Known rows, with every step that occurs
B > R: [ 3.69 -1.32  2.50  0.95  3.64  0.02 -3.22  0.99 -3.63  1.15  0.66 -4.25
  2.02  1.66 -2.16 -0.58  0.70  1.90  0.87]
D > T: [ 3.52  0.75 -0.63  0.79  4.17  1.82 -0.63 -1.91 -2.97  4.58  4.02 -1.77
  0.95  0.67  1.36 -1.21  0.48  3.42  0.92]
R > H > Q > T > D: [ 2.17  2.93  3.18  0.01  6.51  0.66 -0.20 -3.75 -0.17 -1.32  1.08 -2.23
  2.16 -1.39 -2.10 -1.81  3.71 -0.10 -1.02]
Q > H > D > T: [ 3.08  2.53 -1.76  1.22  4.51  4.01 -1.74  1.77 -0.90  4.21  2.15 -2.28
  0.30 -0.48  1.16 -4.51  1.47  2.96  1.45]
B > R > H > Q: [-2.40  1.54 -2.05 -0.24  4.67 -0.75 -1.69  1.25 -2.60 -1.77 -3.61 -2.63
  3.38  0.65 -1.84 -2.91  0.34  0.67  0.56]
T > D > H: [ 4.08  1.67 -0.11  0.85  6.52  2.95 -0.09 -1.15 -2.48  1.08  4.69 -3.33
  1.97  1.43  0.33  1.23  1.51  1.31  2.19]
T > D: [ 3.42  1.79  3.75  0.25  6.99  1.49  0.08 -2.50 -1.67  1.54  4.91 -1.82
  1.56 -1.08 -1.15 -1.95  1.35  0.61 -0.54]
T > D > H > R: [ 1.13  1.44 -1.77  0.81  7.16  2.06  0.27  2.48 -4.33  1.89  1.40 -5.47
  4.25 -0.30 -0.38 -1.89 -0.13  1.40  4.03]
Z > H: [ 2.42  3.05  1.33  0.84  1.15 -0.53  0.07  2.53 -3.35 -2.03  0.89 -1.19
  4.54  1.52 -1.14 -1.96 -2.24  1.80  2.76]
Z > B: [ 0.06  3.50  2.59 -1.52  3.23 -0.12 -1.20  1.41 -3.25 -3.53 -0.33 -0.93
  2.73  0.36 -1.86 -1.52 -3.67  1.69  1.46]
Z > B > R > H > D > T: [ 2.61  4.28 -3.45  1.25  5.99  3.17 -1.85  2.07 -3.74  2.65  1.79 -3.02
 -0.90 -0.01 -0.19 -5.19  0.20  3.94  1.47]
T > D > H > Q: [-0.10  1.45 -1.42 -0.78  4.99  2.20  0.23 -1.36 -2.59 -0.91 -0.40 -3.23
  3.33  0.46  0.30 -0.45 -0.54  1.29  1.10]
T > D > H > Z: [ 5.21  4.11 -0.34  1.95  5.68  2.91 -0.17  1.02 -1.39  0.07  5.43 -5.86
  4.86 -1.11 -0.62 -0.26 -0.03  3.36  2.70]
Q > H: [ 1.15  0.05  2.78  0.27  2.77  0.72 -2.19  2.76  1.22  0.09 -0.64 -0.18
  4.16  0.62 -0.88 -1.21  2.48 -0.46  1.37]
R > H: [-0.55  3.28 -0.99  0.98  6.13 -1.56 -1.14  1.32 -0.33 -0.51  0.87 -0.39
  2.88  1.00 -2.05 -2.55  2.28 -1.14  1.45]
H > D > T: [ 3.13  2.75 -2.01  1.20  4.78  3.66 -1.19  0.10 -1.79  4.33  3.42 -2.88
 -0.10 -0.48  1.31 -4.43  0.44  3.12  1.31]
Z > B > R: [ 2.57  0.76  2.64 -0.21  3.48  0.15 -3.24  2.21 -5.49 -1.75 -1.02 -3.89
  1.56  1.35 -2.62 -0.91 -1.97  3.11  1.05]

Rows
[-0.12  5.55 -1.94  1.28  6.35  1.40 -2.07  3.64  1.06 -0.72  0.52 -2.33
  1.76 -0.75 -2.18 -6.33  1.56 -1.23  1.82]	R > H > D
[ 3.63  2.22  2.22  0.31  3.61  0.59 -3.18  3.16 -5.24 -2.23 -0.19 -5.45
  2.81  0.21 -2.83 -1.18 -2.61  4.41  1.53]	H > Z > B > R
[ 3.49  1.85  2.34  0.39  3.23  0.98 -3.54  4.35 -4.72 -2.39 -0.99 -4.99
  3.09  0.16 -2.95 -1.62 -1.91  4.29  1.70]	Q > H > Z > B > R
[ 5.84  4.11  0.44  2.04  5.21  2.65 -0.38  0.29 -0.72 -0.97  4.72 -6.11
  4.89 -1.10 -0.95  0.39  1.32  3.16  2.64]	Q > T > D > H > Z
[-0.13  2.29  1.36 -0.08  3.09 -1.12 -1.55 -2.20  1.43 -3.86 -3.60 -2.03
  4.06  0.19 -2.41 -0.56  3.88 -0.99  0.30]	R > H > Q > T
[ 2.79  2.09  4.23 -0.21  5.63  1.19 -0.19 -4.32 -0.35 -0.94  1.32 -2.58
  2.33 -1.48 -1.64 -1.15  3.03  0.35 -1.06]	H > Q > T > D
[ 1.30  1.13  1.32 -0.17  2.09  0.40 -1.36 -2.82  0.86 -3.46 -2.63 -3.31
  4.15  0.98 -1.20  1.46  3.01 -0.02  1.39]	D > H > Q > T
[ 3.11  4.37 -0.92  2.39  5.45 -0.09 -1.97  3.41 -1.26 -0.98  2.16 -5.13
  4.81 -1.00 -2.71 -2.59  0.66  2.61  2.11]	B > R > H > Z
[ 1.92  5.45 -0.29  1.17  2.79  2.13 -1.17  4.33 -1.02 -1.63  0.57 -2.89
  2.78 -0.32 -1.57 -5.96 -1.48  0.77  2.77]	Z > H > D
[ 2.44  3.16  3.39 -0.40  6.46  0.86 -0.85 -2.60 -2.19 -2.35 -0.19 -3.15
  1.43 -1.19 -2.83 -1.83  2.57  1.21 -1.07]	Z > B > R > H > Q > T > D
[ 3.68  3.87 -2.40  1.49  3.68  3.49 -0.61  1.53 -3.11  2.97  2.95 -2.67
  0.52  0.07  0.88 -4.85 -0.85  4.18  2.08]	Z > H > D > T
[ 0.34  5.56 -1.66  1.12  6.14  1.83 -3.22  4.97 -1.35 -1.62 -0.97 -3.55
  0.83 -0.34 -3.12 -6.48  0.41  0.37  1.79]	Z > B > R > H > D
[ 1.88  5.30 -1.08  2.10  5.33 -0.15 -1.08  2.71  0.18 -1.26  2.90 -3.76
  5.49 -1.36 -2.35 -2.84  0.50  1.64  2.23]	R > H > Z
[ 0.31  6.65  0.31 -0.29  4.38 -0.17 -1.15  3.67 -2.67 -4.69  0.14 -2.59
  4.09 -1.23 -2.74 -2.90 -3.40  2.97  2.31]	R > H > Z > B
[-3.38  2.52 -2.21 -0.58  4.67 -1.00 -0.62  0.58 -0.95 -2.02 -3.01 -1.06
  4.08  0.10 -1.45 -3.02 -0.13 -0.33  0.68]	R > H > Q
[-1.57  2.41 -0.51 -0.70  1.08 -0.21  0.34  1.24 -3.14 -2.98 -3.09 -1.64
  4.95  0.63 -0.82 -2.53 -3.18  1.62  1.61]	Z > H > Q
[ 3.17  2.99  1.62  1.52  2.95  1.50 -1.60  3.88  1.13 -0.88  1.72 -3.66
  6.33 -1.75 -1.28 -2.02  0.53  2.24  2.31]	Q > H > Z
[ 0.95  3.33  0.79  0.87  3.92  3.09 -2.82  4.53  2.19 -0.08 -0.55 -2.28
  2.74 -0.94 -1.28 -5.59  1.75 -0.61  1.86]	Q > H > D
